(in the rows, 100 means zero)
Known rows, with every step that occurs:
p m:  98  95  96 102  96  93 101  64  93  96  98  85  93  96 106 114  96 100 107 102 107 103  94 104 103 116 105 107 101
r h p m:  93  95  82  98  97  97 115 108 104  90  97  98 103 108  99 113  95 103  94 106 100  97 107 104  95 125  99 106 110
q m:  99  97  99 102 101  96  96  71  95 105 100  94  86  97 103  91  92  99 106  91 100 106  93 103  94  93 100  99  97
l n m: 109 100 109 122  98  88 101  49  93 115 110  99  82  95  98  82  95 102 127  99 103 114  94 107  96  81  95 100  96
q m r h y:  86  93  96  86 101 105  96 150  92  87  96 101 102 106  92  90  79  90  86 100 101  88 104  93  91 104 101  92 103
y h: 100 105 114 107 104 103  94  90  87 109  94  95  95  89 107  94 102 100 109  96  98  99 101 105 118  91  94  96  96
l n m r h:  98 105 115 111 100  97 103  96  83  96  98 110  96 101  90  87  93  90 116 112 103 102 100  97 100  92  97  92  98
n m y h p: 106  95 111  96 103  97 109 125 105 112 124  99 105 109 106  90 106 110  95  87 102  97 103 107  97  82  89  97  99
h q m: 105  94  86  98  99 105  89  86 120  99 103  98  89  99  95  89 106 100  93  90  95 110  95 103  89  87  94 109  90
l n m y: 112 102 111 107  99  82 103  80  99 113 116  97  91  97 101  96 105 105 121 101 105 105  98 102  90  88  96  97  97
p m r h q:  90  97  85  86  96 112  98 126 114  75  90 102 110 104  90 117 107  89  85 111 104  95 100  98 103 122 102 109 100
p m s: 103 102  99  98  96  81 101  75  94  93  92  88 100 108 114 117 104 117 104 104  93 103  96 101 111 129 111  99 108
l n: 104 105 106 121  99  89 102  62  91 114  92  95  86  89 100  97  96 104 129 104  97 103 102 101 103 101 102 102  96
n m r h:  92  97 102  99 103 103  98  93  86  88 108 106 102 100  94  92  93  87 101 110 105  99  97  97 103  81 100  93  98
h p:  99  92  86 112 100  99 113  77 104 107 101  95  98 100 104 100  92 112 108  95  99  98 101 103  96 100 104 104 101
y h q m n: 112 113 100 104 100 110  91 110 110 109 105 111  94  95  94  86 108  93  93  90  87 107  93  97 113  80  87 105  88
h p m:  99  89  86 103  96  95 114  81 108 100 101  90 101 106 106 112  91 112 103  93 103 102  98 107  91 126 106 110 106
y h r:  94  99 123 106 104 103 109 114 105 106  91  93 104  98 101  91  95 104  97  86  96  98 106 110 112  88  93 102 102
p m n l: 116 100 108 103  97  86 101  53  78 112  97 101  88  86 103 122  91  95 118 104 102 112  87  91 105 125 108 101  99
s m:  99  93  93 110 101 101  88  37  90 103  98  95  99  88 112 106  98 102 109 103 109 105  94  99  91  99 119 103 103
m y h p:  99 103 101  94 103 101 113 137 106 112 103  98 109 102 106 105 106 112  96  93 100  86 110 103 100 103  98  98 104
s m y h q: 103 101  95  89 100 113  83 112 115 103 100 100 112  93 108 111 121 102  87  97 105  98 106 102  94  95 102 107  99
y h p m:  99  99 105 101 100 105 112 114 101 105  98  92 106 107 107 103  97 109  99  89  98  98 101 111 105 122  95 104 106
n m r:  97  90 104 104 101 102  97  66  88  97 112 101  98  99 102  90  93  95 109  97 109 108  84 101  98  82 107  97  97
q h p m: 100  91  93  99  95 103 111 107 126 101 109  95 100 111 103 119  94 105  94 104 104 102  88  98  86 123 109 108 102
y h q: 103 106  99 104 101 112  91 102 110 106 102 101  97  95  99  93 113  98  95  94  93 102 106 105 112  86  89 105  92

Rows:
103 109  85  94  99  96  92 123 115  85  91 104  97 112  98  94 114 108  82 101  85 103 109  95 102  98  94  95 104 -> r h q m s
100 105 117  86 103 101  94 131  96 107  98  93  96  95 106  96 103 100  95  90  98  93 100 103 102  97  90  95  95 -> q m y h
 88 101  97  87  99 103 102 109  88  78  86  98 105 101  97 116  95  88  97 116 107  91  97  97 104 131 106 100 104 -> p m r h
115 106 107 110 102  88 100  45  76 119  99 108  90  83 102 111  94  96 120 105 100 112  90  86 110 102 111  97  94 -> m n l
101 100 102 110 104 103 113 109  96 114  98  99 104 101 106  94  97 108 105  89  94  95 105 106 107  98  95  99 103 -> y h p
115 107 115 120  98  75 101  62  91 111 102 103  92 108 107  87 104 119 126 103  89 112  98 102 101  94 102  91 104 -> l n m s
 98 101  85  94 100 109  89 111 116  90 100 103  92 103  90  87 105  90  84 100  95 105 108 101  94  87  90 101  94 -> r h q m
 97  98 107 108 100  96 100 130  87 101 106 107 102 103  89  82  83  93 106 107 104  96 107  99  91  91  97  93 101 -> l n m r h y
 88  92  93  84  99  99 101 143  92  84  98  92 110 102  96 112  83  90  88 111 107  86 104  96 101 128 107 100 108 -> p m r h y
115  99 104 100  95  92 112  96 110 116 107 111  97 103 100 128  89 100 105 105 103 110  82  85  91 128 114 104  98 -> q h p m n l
 98 101 111  94 101 103  88 101  92 107  97  97 107  88 115 111 109 103  99  99 108  94 104  99  97 103 108  95 103 -> s m y h
 87  99 101  90 101 104  96 117  89  83  86 104 100 100  93  94  90  86  94 106 100  92  98  94  99 103 102  92 101 -> q m r h
 98  95 100  95 102 106 102 121 103 109  97 101 117 100 113 109 106 113  93  90 106  88 108 101  88 108 110  96 106 -> s m y h p
 85  94  89  93 101 111 114 139 100  87  87 109 108 110  93  95  86  99  87  99 100  90 101  98  88 111 102  94 105 -> q m r h p
 87 103  99  96 103 103 100 107  85  85  87 101 105  94  95 107  95  88 102 114 104  87 103  92 109 103 107  95  99 -> m r h
111 103 106  88 102 104  91 119 120 106 125 100 102 102 102  89 121 100  88  89 100 105 103 106 101  72  84 103  92 -> n m y h q
 99 106 115  83 100  95  99 124  96 102 100  88 104  97 111 118 111 100  97  99 103  91 101 105 110 122  97 102 100 -> p m y h
 99 106  80 100 100 106  95  96 113  91 101 100  98  95  93 103 110  93  91 108  98  99 114  97 105  88  93 104  95 -> r h q
106 110 104  94 101 103  89 128 114 104  92 103 101 112 104  85 115 114  87  86  80 105 103 103 110  96  89  96 103 -> y h q m s
 90 102  82  93 100 115  96 118 109  83  90 106 109  97  88 106 107  88  91 110 100  92 107  93 104  98 100 105  96 -> m r h q
113 102  83 105  99 103  93  78 116 103 108 108  88  94  95  95 104  98  93  94  92 114  87  91  99  81  97 109  90 -> h q m n
 97  99  92  95 100 112  93 105 109  82 113 109 105 106  89  91 107  87  89 107 103 104 100  99 100  76  95 100  96 -> n m r h q
 95  98 102 114  97  99 120 118  95 101  98 113 106 110  90  87  88 101 110 104  99  97 103 100  89  98  96  96 106 -> l n m r h p
 97 100 123  91 105  97 109 143 113 108  97  92 110  97 104 105 105 108  90  90 101  87 111 106 107  95  98 102 103 -> m y h r
 87  96  95  98 100 109  91  84  81  84  84 106 111  90 102 113  93  88  98 115 110  91 100  90  92 109 118  96 105 -> s m r h
 99 105  98 107  97 106 100 110 108  95 104 114 102 105  83  87 106  91 104 108  99 105 102  99  94  85  91 103  95 -> l n m r h q
110 102 103 108 102  81  97  58  93 100 112  98  97 108 113  91 103 117 108  99  93 113  95 100 106  85 107  92 105 -> n m s
